Each row was made from one small tree. Brackets hold a mark, then the marks that hang from it, in the order of their numbers. Every link used is in the known rows. Write each row's tree.
Known rows
(q_470 q_827): .06  -.04  .02  .04  -.02  .02  .01  .01  .01  .05  .00  .16  .00  .02  -.04  -.05  .07  -.03  -.03  .03  -.06  -.05  .04  .01  -.09  .03  -.07  .06  -.05
(q_827 q_194 q_804): .03  -.05  -.11  -.28  .07  .08  -.09  .01  -.05  -.02  -.08  .09  -.04  .01  .29  -.03  -.03  .03  .03  .02  -.07  .06  .06  .02  .10  -.04  -.19  .17  .03
(q_804 q_695 (q_827 (q_194 q_382)) q_933 q_959): -.09  .14  -.01  -.05  -.09  .03  .07  .00  -.11  -.24  .02  -.01  -.04  -.19  .44  -.17  .28  -.14  .04  -.03  -.05  -.11  .07  -.16  .07  -.44  -.17  .01  .06
(q_382 q_194 (q_804 q_959) q_876): .16  .00  -.12  -.03  .03  -.10  .34  -.15  -.04  -.01  .10  .09  -.08  .08  .05  -.04  -.15  -.01  .04  -.04  -.24  -.01  .13  .02  .00  .00  .00  -.13  -.04
(q_827 (q_194 (q_382 q_804))): -.01  -.02  -.04  -.13  .12  .07  -.05  .03  -.02  -.06  .03  .08  -.02  .00  .17  -.06  .03  .01  .11  -.03  -.12  .08  .05  -.04  -.08  -.06  -.20  -.36  .06
(q_876 q_382): .05  .03  -.03  .06  .07  -.03  -.12  .07  .02  -.01  .11  -.01  .05  -.03  -.02  -.03  .12  -.03  .00  .03  .03  .04  .01  .04  .01  -.05  .06  -.13  .00
(q_959 q_804): .06  .00  -.01  .04  -.06  .04  .05  .01  -.04  -.01  .08  -.01  .04  .00  .06  .03  -.08  .07  -.05  .01  -.02  .02  .02  .00  .01  -.03  .01  .07  .02
(q_804 q_695 (q_827 q_194) q_933): -.15  .11  -.01  -.04  -.04  .02  .05  -.04  -.10  -.24  .04  -.13  -.06  -.13  .38  -.11  .15  -.02  -.03  -.02  .07  -.05  -.03  -.01  .08  -.36  -.17  .15  -.02
(q_194 (q_382 (q_804 q_933) q_876)): .06  -.06  .09  -.17  .07  -.02  .19  -.05  -.02  -.06  .06  .06  -.06  -.01  .06  -.12  -.01  .03  .01  -.01  -.08  -.06  .04  -.06  -.02  -.10  -.14  -.47  .06
(q_382 (q_804 q_695 (q_827 q_194) q_933 q_959)): -.07  .14  -.16  -.12  -.05  -.05  .16  -.04  -.11  -.24  .13  -.03  -.07  -.11  .44  -.12  .13  -.05  .00  -.02  -.02  -.05  .11  -.10  .10  -.43  -.27  -.01  -.03
(q_933 (q_804 q_695 (q_827 (q_194 (q_382 q_876))))): .01  .05  -.02  .06  .07  .15  .00  -.13  -.07  -.16  .04  .04  -.06  -.01  .24  -.09  .23  -.12  .08  -.05  .03  -.07  .11  -.04  .00  -.15  .01  -.22  .06
(q_959 (q_804 q_695 q_827 q_933)): -.04  .13  .02  .03  -.15  .03  .16  -.01  -.11  -.19  .16  -.11  .00  -.14  .26  -.07  .03  .04  -.12  -.01  .11  -.09  .00  -.02  .09  -.35  -.04  .05  -.02
(q_695 (q_804 q_933)): .03  -.06  .00  -.21  .00  -.05  -.04  .01  .00  .03  .04  .09  -.03  .01  .05  .02  -.05  -.03  .00  .05  -.05  -.02  -.01  .00  .03  -.09  -.11  .05  -.01
(q_827 (q_194 q_382) (q_804 q_695 q_933)): -.06  .01  .00  -.27  .08  .08  -.10  .06  -.10  -.10  -.15  .04  -.04  -.16  .52  -.13  .09  -.02  .03  -.01  -.15  -.05  .05  -.03  .10  -.26  -.25  -.15  .06
(q_382 q_194 (q_804 q_933 q_959) q_876): .15  .00  -.06  -.13  .01  -.15  .41  -.15  -.07  -.06  .08  .06  -.10  .03  .12  -.11  -.14  .01  -.01  -.02  -.24  -.08  .12  .00  .03  -.13  -.10  -.08  -.02
(q_827 q_194 (q_804 q_695)): -.05  .02  -.13  -.15  .07  .08  -.11  .02  -.08  -.05  -.09  .02  -.03  -.07  .45  -.01  .02  .00  .03  .00  -.09  .04  .05  .06  .12  -.14  -.15  .02  -.02
(q_470 q_695 (q_827 q_804)): .19  -.11  -.04  -.11  .06  .08  -.15  .03  -.03  .09  -.03  .29  -.01  .00  .19  -.06  .01  -.02  -.06  .06  -.07  -.04  .16  .08  .00  -.04  -.14  -.19  -.09
(q_470 q_382 (q_827 (q_804 q_695 q_933))): .06  .07  -.03  -.14  -.03  -.02  .10  .08  -.08  .08  -.02  .22  -.02  -.12  .27  -.03  .10  -.01  -.05  .04  -.05  -.13  .16  -.05  .08  -.26  -.20  -.05  -.06
(q_382 q_194 (q_804 q_827 q_933 q_959) q_876): .15  .06  -.07  -.13  -.06  -.10  .47  -.18  -.08  -.16  .19  .07  -.12  .00  .09  -.15  -.10  .00  -.03  -.04  -.09  -.08  .12  -.03  .06  -.23  -.08  -.03  -.02
(q_470 (q_827 (q_194 (q_382 (q_804 q_933))))): .03  -.06  .04  -.19  .08  .03  .02  .04  -.04  -.05  .01  .21  -.05  -.02  .20  -.17  .10  .00  .03  .01  -.18  -.03  .08  -.06  -.15  -.14  -.37  -.20  .04
(q_194 (q_382 (q_804 q_827 q_959))): .09  .06  -.08  -.10  -.07  .04  .14  .02  -.01  -.12  .17  .20  .00  -.07  .04  -.10  .06  -.07  .06  -.02  .00  -.03  .14  -.17  .01  -.17  -.06  -.34  .05
(q_827 q_194): -.05  -.01  -.04  -.04  .05  .03  -.06  -.02  -.03  -.05  -.04  -.03  -.03  .03  .17  -.03  .03  -.01  .04  .00  -.05  .06  -.01  .01  -.01  -.04  -.12  .17  .03
(q_804 (q_827 (q_194 (q_382 q_876)))): -.01  .00  .06  -.04  .01  .15  .07  -.11  -.04  -.17  .06  .05  -.07  .00  .14  -.12  .14  -.05  .08  -.03  .02  .00  .00  -.05  -.01  -.11  -.07  -.03  .08
(q_194 (q_382 q_804)): .03  -.01  .00  -.09  .07  .03  .01  .05  .01  .00  .07  .13  .01  -.02  .00  -.04  -.01  .02  .07  -.03  -.06  .03  .05  -.05  -.07  -.01  -.07  -.52  .05
(q_695 (q_804 q_933 q_959)): .08  -.02  -.06  -.20  -.06  -.10  .02  .01  -.01  .03  .05  .14  -.03  .00  .10  .01  -.01  -.12  .02  .06  -.13  -.06  .08  -.11  .08  -.14  -.13  .18  -.01
(q_876 (q_382 q_194 q_804)): .11  .05  -.13  .02  .15  -.08  .04  .03  .00  -.01  .18  .05  .01  .01  -.04  -.04  -.06  .05  .01  -.02  -.09  .11  .04  .15  -.04  -.04  .06  -.35  -.03
(q_194 q_382): .01  .00  .07  -.01  .02  .06  -.04  .04  .00  .00  -.02  .07  .02  -.05  .00  -.05  .06  -.03  .05  -.02  -.05  -.02  .01  -.06  -.05  .00  .00  -.24  .07
(q_827 (q_804 q_959)): .13  -.01  -.14  -.24  -.04  .01  .03  .03  -.04  .03  -.05  .18  -.01  -.03  .18  -.02  -.03  -.05  .02  .04  -.09  -.04  .16  -.08  .16  -.06  -.08  .10  .02

Which tree is each row?
.02  .01  .00  -.21  -.08  .00  .01  -.02  .00  -.08  .14  .11  -.05  -.02  .01  -.03  -.01  -.05  -.02  .03  .11  -.03  .00  -.02  .06  -.18  -.09  .11  -.01
(q_695 (q_804 q_827 q_933))
.01  .07  -.17  .03  .00  -.07  .11  .02  -.05  -.04  .10  .03  .00  -.07  .22  .01  .03  -.06  .04  -.01  -.09  -.03  .12  -.07  .05  -.18  -.06  -.31  -.07
(q_382 (q_804 q_695 q_959))
-.01  .13  -.05  -.10  -.09  -.02  .18  .03  -.08  -.19  .14  .07  -.02  -.18  .26  -.15  .14  -.08  .01  -.03  .01  -.13  .12  -.17  .06  -.40  -.13  -.40  .02
(q_194 (q_382 (q_804 q_695 q_827 q_933 q_959)))
.03  .18  -.13  -.04  -.07  -.12  .34  -.07  -.10  -.19  .16  .01  -.07  -.13  .26  -.12  -.03  -.02  -.03  -.06  -.07  -.09  .10  -.01  .07  -.39  -.07  -.14  -.06
(q_382 q_194 (q_804 q_695 q_827 q_933 q_959))
.07  .07  -.09  -.02  .02  -.17  .40  -.14  -.10  -.09  .07  -.03  -.09  -.04  .27  -.08  -.08  -.02  -.01  -.04  -.25  -.10  .10  .03  .05  -.23  -.06  -.23  -.07
(q_382 q_194 (q_804 q_695 q_933 q_959) q_876)
.07  -.08  .03  -.07  .09  .04  .13  -.05  .01  -.02  .09  .10  -.03  .03  -.01  -.05  -.03  .01  .08  -.03  -.07  .00  .05  -.03  -.05  .03  -.04  -.53  .03
(q_194 (q_382 q_804 q_876))
-.06  .05  -.07  -.23  .01  .00  .12  -.05  -.06  -.20  .14  .01  -.09  -.02  .21  -.13  .01  .06  -.03  -.01  .08  .02  .02  -.03  .03  -.27  -.29  -.01  .01
(q_382 (q_804 (q_827 q_194) q_933))
.00  .06  -.02  -.19  -.04  -.03  .18  -.02  -.03  -.14  .17  .04  -.06  -.05  .04  -.11  -.03  .06  -.05  -.01  .13  -.03  .03  -.04  .04  -.21  -.17  -.14  .00
(q_382 (q_804 q_827 q_933))
.05  .09  -.17  -.16  .02  -.06  .06  .03  -.06  -.21  .25  .06  -.03  -.06  .26  -.17  .19  -.05  .00  .04  .03  .01  .13  -.08  .09  -.38  -.23  .01  .02
(q_876 (q_382 (q_804 (q_827 q_194) q_933 q_959)))
.16  .09  -.13  -.09  .07  -.17  .17  .02  -.05  -.06  .17  .06  -.01  -.04  .11  -.13  .01  -.02  -.02  .00  -.20  -.01  .12  .02  .03  -.22  -.06  -.16  .00
(q_876 (q_382 q_194 (q_804 q_933 q_959)))
-.01  .00  -.10  -.16  -.01  .08  -.11  -.04  .00  -.09  .11  .12  -.06  .05  .10  .02  .02  -.07  .07  .02  .05  .09  -.01  .01  .03  -.10  -.11  .20  -.02
(q_695 (q_804 (q_827 q_194)))
.02  .09  -.10  -.07  -.08  -.08  .35  -.11  -.09  -.19  .20  -.02  -.08  -.09  .26  -.12  .08  -.06  -.04  -.01  .03  -.13  .11  -.09  .13  -.35  -.11  -.20  -.06
(q_382 (q_804 q_695 q_827 q_933 q_959) q_876)
.03  .02  -.03  -.26  -.08  .04  -.02  .00  -.05  -.13  .07  .21  -.05  -.06  .25  -.11  .15  -.16  .10  .03  -.08  -.04  .08  -.17  .05  -.28  -.22  .13  .07
(q_695 (q_804 (q_827 (q_194 q_382)) q_933 q_959))
-.09  .12  -.01  -.03  -.10  .06  .09  -.03  -.14  -.25  .12  -.14  -.02  -.12  .44  -.09  .07  .04  -.08  -.01  .05  -.04  -.01  .00  .08  -.39  -.17  .19  -.01
(q_959 (q_804 q_695 (q_827 q_194) q_933))
.03  .00  .12  -.12  -.07  .14  .18  -.09  -.11  -.22  .12  .00  -.05  -.04  .27  -.16  .07  .03  -.02  .00  -.01  -.06  .01  -.07  .02  -.25  -.18  .08  .11
(q_959 (q_804 (q_827 (q_194 (q_382 q_876))) q_933))
-.05  .05  .03  -.09  .06  -.04  .06  .06  -.05  -.08  .04  .00  -.01  -.14  .22  -.09  .05  .01  .01  -.04  -.07  -.06  .03  -.04  -.01  -.24  -.13  -.58  .01
(q_194 (q_382 (q_804 q_695 q_933)))
.09  -.01  .00  -.13  .08  -.12  .35  -.14  -.05  -.06  .08  .00  -.11  .05  .06  -.09  -.19  .09  -.03  -.04  -.15  -.02  .02  .11  -.02  -.06  -.09  -.17  -.02
(q_382 q_194 (q_804 q_933) q_876)
.01  .13  -.20  .04  -.04  .04  -.01  -.08  -.08  -.15  .07  .04  -.04  -.03  .32  -.05  .23  -.17  .05  -.02  .01  -.07  .20  -.11  .07  -.25  -.04  .15  .01
(q_933 (q_804 q_695 (q_827 q_194) q_959))
-.01  .15  -.25  .04  .04  -.02  -.02  .05  -.06  -.20  .26  .00  .00  -.10  .35  -.09  .25  -.10  .05  .01  .03  .05  .12  -.03  .09  -.36  -.09  -.20  -.05
(q_876 (q_382 (q_804 q_695 (q_827 q_194) q_959)))
.23  -.01  -.04  .09  .06  -.06  -.03  .00  -.02  .21  .12  .35  -.01  .08  .00  .10  -.04  -.07  .01  .03  -.18  .02  .15  .11  -.14  -.07  .00  -.26  -.14
(q_470 (q_382 q_194) (q_695 q_804) q_827)
-.06  .05  .09  -.16  -.03  .09  .01  -.01  -.06  -.20  .02  .03  -.05  -.10  .21  -.18  .16  -.03  .02  -.02  .03  -.04  -.01  -.10  .00  -.26  -.21  .05  .11
(q_804 (q_827 (q_194 q_382)) q_933)
-.04  .06  -.08  -.12  .05  -.04  .06  .03  -.10  -.14  .01  .02  -.03  -.13  .47  -.12  .15  -.07  .08  -.02  -.21  -.06  .11  -.13  .01  -.35  -.27  -.31  .03
(q_827 (q_194 (q_382 (q_804 q_695 q_933 q_959))))
-.10  .13  .03  -.01  -.09  -.02  .11  -.02  -.07  -.18  .06  -.11  -.03  -.15  .20  -.10  .12  -.02  -.08  -.03  .13  -.11  -.02  -.01  .08  -.32  -.05  -.01  -.03
(q_804 q_695 q_827 q_933)
.06  .14  -.17  .10  -.09  .01  .06  -.05  -.05  -.09  .10  .07  -.01  -.05  .15  -.03  .20  -.17  .00  -.02  .08  -.13  .21  -.11  .08  -.21  .07  .00  -.01
(q_933 (q_804 q_695 q_827 q_959))
.08  .09  -.11  .00  .06  -.10  .25  -.01  -.03  .07  .14  .12  -.03  .04  -.05  .07  -.15  .08  .04  -.06  -.10  .07  .09  .03  -.05  -.05  .00  -.32  -.03
(q_470 (q_382 q_194 q_804))
.05  .05  -.17  -.12  -.04  .01  .02  .03  -.07  .00  -.05  .10  .00  -.10  .34  -.01  .03  -.08  .02  .02  -.09  -.07  .15  -.06  .18  -.16  -.05  -.02  -.04
(q_827 (q_804 q_695 q_959))
-.02  .13  -.04  .12  -.14  .08  .10  .00  -.08  -.15  .18  -.08  .03  -.11  .19  .00  .03  .03  -.07  -.02  .13  -.02  .01  .01  .06  -.24  .06  -.03  -.04
(q_959 (q_804 q_695 q_827))
.04  .09  -.21  .08  .00  -.05  .12  .05  -.08  .04  .10  .21  -.02  -.02  .31  .02  .18  -.09  .08  .01  -.17  -.02  .22  -.12  -.04  -.25  -.24  -.16  -.10
(q_470 (q_382 (q_804 q_695 q_959)) (q_827 q_194))
.01  .07  -.16  -.07  .10  .04  -.06  .03  -.01  -.18  .26  .04  -.01  -.01  .11  -.10  .14  .01  .03  .02  .11  .12  .05  .04  .02  -.19  -.11  -.18  -.01
(q_876 (q_382 (q_804 (q_827 q_194))))
.01  .10  -.03  -.05  .00  -.08  .39  -.17  -.10  -.19  .17  -.04  -.12  -.07  .18  -.12  -.08  .05  -.06  -.07  -.01  -.06  .01  .11  .04  -.27  -.03  -.28  -.07
(q_382 q_194 (q_804 q_695 q_827 q_933) q_876)
